Every row comes from one small tree of marks. Brackets hold a mark, then the marks that hang from it, in alphabetical order. Every link used is in the known rows. Which tree was each row made from?
In the rows, 128 means zero.
Known rows:
[L [K B N]]: [139 141 101 122 114 162  89 161 134 117 133 162 133 127 142 120 140  98
 136 157 143  94 100 128 129 145 147 138]
[W [K B [N [M S] [V Y]]]]: [150 141  91 177 116 162 115 166  87 108 119 160 139 138 142 178 186 125
 131 160 117  94 117 155 131 133 156 157]
[M D S]: [129 130 171 115  81 135  92 157 162 111  68 122 171 105 120 160 163  91
 136 159 113  64 126 118 122 170 127 175]
[E [K B N T W]]: [154 150 102 105  81 169  96 131 146  96 130 137 175 129 135  90 156 127
 175 170 105  96  60 133 107 156 146 131]
[T [K B [N [M S]] W]]: [146 141  81 147 115 141  66 138 131 112 101 160 184 129 145 135 194 137
 135 194 100 101  81 144 132 143 144 126]
[Y V]: [100 166 146  90  89 149 113 154 122 135  75 130 175 114 139 141 160  88
 127 167 117  61 117 155 115 134 133 148]
[M D [S [K W]]]: [140 117 157 140  69 154 110 151 181 112  79 110 192 112 144 136 158 115
 127 164 106  93 119 103 131 153 124 167]
[E [K B [N [M S] V] T]]: [178 144  97 144 118 175 119 138 107 121 128 118 170 129 122 133 173 124
 173 146 118  70  77 147 119 142 156 167]
[W [K T]]: [139 149 151 110  86 143 110 151 121 125  96 143 160 105 141 133 164  99
 134 171 111  85 133 124 109 147 141 143]
[M D [N [V W]] [S [K B]]]: [166  98 149 186 115 156 134 171 147  90 111 127 158 122 149 214 155 113
 152 134 138  53 106 116 144 151 110 192]
[K B [N [V D]] T W]: [118 114 102 129 119 147  80 150 138  71 136 139 148 156 146 106 169 162
 143 166 106 103  65 115 114 161 137 133]
[U K]: [149 181 143  90  83 141  88 160 134 117  82 129 145  99  99 135 154  92
 127 149 104  74 109 139 114 135 142 150]
[Y [K T]]: [111 157 157  87  86 145 105 164 149 122 101 128 183  93 136 131 158  89
 144 164 123  79 132 154 103 142 113 164]
[E [K T W]]: [151 176 145  89  54 151 105 131 149 113  97 112 189 111 131 103 154 117
 157 171  95  87  94 132 103 143 129 156]
[E [K B [N M [V S]] W]]: [181 161  75 134  83 150 102 142 110 102 137 142 165 137 143 149 174 163
 157 158 104  87  82 155 144 132 144 134]
[W [K N]]: [147 133 117 116  93 162 103 141 128 109 115 151 142 113 150 132 169  94
 136 172 118  95 130 135 122 136 138 130]
[T [K B [N M [V D]] W]]: [141 136  77 145 127 132  64 153 105  87 104 152 150 149 165 159 190 165
 124 180 106 111  67 142 139 126 121 135]
[U [K B [N [M D]] T]]: [174 128 112 108 111 152  70 161 110 103 100 135 161 112 105 130 165 124
 168 161 105  85  64 106 117 195 159 124]
[K B N T W]: [122 126 103 111  99 160  75 143 154  96 130 150 174 137 139  80 159 134
 154 183  99  99  68 120 105 179 149 108]
[N [V [W K]]]: [152 159 129 147 109 125 118 165 103 116  97 130 132 141 153 188 179 118
 128 148 111  77 135 143 104 112 108 170]
[K B T W]: [113 151 134 110  89 135  76 158 141 111 101 145 176 128 135 104 152 131
 140 176 103  95  79 125 104 167 143 124]
[K B [N V] T W]: [123 127  96 139 116 161  95 152 143  93 143 137 165 160 142  90 164 147
 145 178 101  87  71 120 100 171 144 124]
[S [K B [N M V] T W]]: [156 116  82 156 117 186 111 153 122 120 133 116 182 147 168 104 159 155
 138 169 107 111  72 121 129 139 140 130]
[M D N [S [K B T W]]]: [149  86 166 157  82 163 115 151 178  88 109 133 197  99 140 148 143 116
 155 170 128  72  95  89 145 193 137 156]
[N [M S] [V W]]: [163 157 131 154 121 127  96 160 100 139  74 106 166 133 135 200 191 126
 133 142 104  65 132 151 119 114 114 188]
[E [K B [N [V D W]] T]]: [166 145  96 112 115 156 108 146 115  81 129 131 132 139 141 147 173 141
 180 127 113  87  59 140 109 125 121 171]
[T [K B [N M V] W]]: [146 148  72 154 122 143  78 154 111 105 112 149 165 153 164 145 188 151
 125 193 102  98  72 148 126 135 128 125]
[T [K [N [M S] V] W]]: [151 146  92 159 114 147  89 133 137 114 102 125 189 140 152 137 203 141
 120 198  89  82 107 140 123 132 128 152]
[E [K N W]]: [159 159 111  96  64 168  97 122 154  98 117 121 169 120 139 104 159 112
 159 170 100  94  91 143 117 132 129 142]
[Y [V [S [K N] [M D]]]]: [128 121 117  99  75 195 150 145 178 137 112 142 194 114 175 157 174 122
 130 151 103  54 103 113 150 149 136 148]

Write each row's tree:
[121 151  95  98  91 161 104 175 133  62 140 173 136 131 142 141 173 161
 136 148  82  79  82 145 131 145 140 162] | [K B [N [V D S Y]] T]
[134 108 143 133  90 205 123 142 187 132 129 140 190 118 173 142 136 125
 129 147 123  80  64  99 145 153 131 147] | [S [K B T W] [M N]]
[143 122 106 123 112 161 102 151 120 109 131 168 146 120 143 118 166 110
 154 171 120  96  98 125 112 162 158 119] | [W [K B N T]]
[152 106 113 134 116 153  69 156 122 112  95 143 163 118 132 161 171 113
 159 160 122  85  87 129 140 178 146 139] | [K B [N [M D S]]]
[139 120 167 171  61 175 142 165 175  72 103 113 185 117 151 180 149 122
 124 171 104  62 125 114 144 160 111 202] | [M D [N [V Y]] [S [K W]]]
[112 153 143  85 102 122  91 155 106 108  59 133 154 119 150 184 180 116
 142 144 115  83 109 146 118 112 107 165] | [Y [V D W]]
[ 83 159 144 110  82 133 116 157 139 125  89 129 204 115 148 141 171 103
 137 183 130  83 135 159 108 135 120 144] | [Y [K W] V]
[107 158 119  95  99  99 106 181 110  99  97 180 162 101 150 216 192 139
 158 131 134  81 123 173 138 110 113 155] | [Y [K B] [V D S W]]
[156 124 106 114  91 138  77 138 127  86 120 126 183 129 156 128 192 185
 139 178  78  93 105 113 140 158 131 137] | [K [N M [V D S]] T W]
[143 134 110 134  92 171 123 138 185 127 158 137 183 148 160 108 170 152
 118 167  98  70 116  87 119 165 142 151] | [L [K [N [V [S M]]] T W]]
[157 126 140 148 117 158 116 155 111 127  85  91 169 116 146 165 177 139
 117 134 118  91 120 128 149 110 127 195] | [N [M [S [K T]]] [V D]]
[107 149 157 118  92 153 114 183 125  60 120 152 143 106 145 195 148 116
 140 147 134  71 107 159 137 140 104 194] | [M [N [V D [Y [K B T]]]]]
[136 134 164  73  65 151  91 141 175 101 104 164 151  83 154 209 164 129
 119 127 113  53 116 126 180 136 115 170] | [V D [S [M N]]]
[171 154 107 106  98 157 106 137 124  82 114 115 129 132 146 163 173 125
 164 131 110  86  92 150 120 100 101 184] | [E [K [N [V D W]]]]
[127 151  84 120 103 145  73 145 150  94 114 170 164 134 154 116 173 129
 132 195  99 100  69 143 119 142 130 116] | [T [K B N W]]
[138 113 159 119  73 209 129 131 199 133 119 116 202 107 175 133 141 116
 122 157 111  74  90  95 140 149 118 158] | [S [K T W] [M N]]
[146 164 130  90  41 173 133 176 181 113  89 153 174 109 183 216 174 145
 121 128  59  78 104 126 137 121  92 197] | [V [S K [M D]] W Y]
[163 119 100 131 118 156  91 150  88 122 117 160 156 117 149 137 174 119
 156 172 123 103  97 127 123 163 159 115] | [W [K B [N M] T]]
[147 129 115 103  89 160  68 129 133 114 102 117 201 121 150  95 172 135
 151 197  85 101  96 116 113 173 138 123] | [K [N M] T W]
[ 99 127 104  86 104 142 115 161 133  89 133 177 182  98 143 147 186 137
 165 157 129  79 109 152 137 149 143 133] | [Y [K B N T] [V D S]]
[170  98 133 140 103 153 100 136 119 117  97 132 181 106 142 146 186 112
 159 182 109  89 127  99 120 184 151 143] | [W [K [N [M D S]] T]]
[107 154 153  99  77 136  95 156 160 114 102 125 201 105 139 117 162 110
 142 181 114  95 128 140 100 152 113 151] | [Y [K T W]]
[171 145  89 138 102 165 102 138 107 108 130 118 177 145 142 118 168 150
 170 166 106  94  63 136 113 151 144 139] | [E [K B [N M V] T W]]
[123 128 127 125  94 195 120 149 181 150 115 132 187 134 170 120 149 135
 118 141 109 100  60 104 126 140 135 143] | [S [K B T W] M]
[189 141  85 121  98 125  91 156  94 113 123 184 162 111 156 177 198 155
 168 158  92  89 114 131 130 146 145 121] | [V S [W [K B [N M] T]]]
[161 149 139 119  78 118  97 175 106 116  80 125 166 117 148 203 174 145
 125 160 100  59 130 133 149 159 120 165] | [N [M D] [V S]]
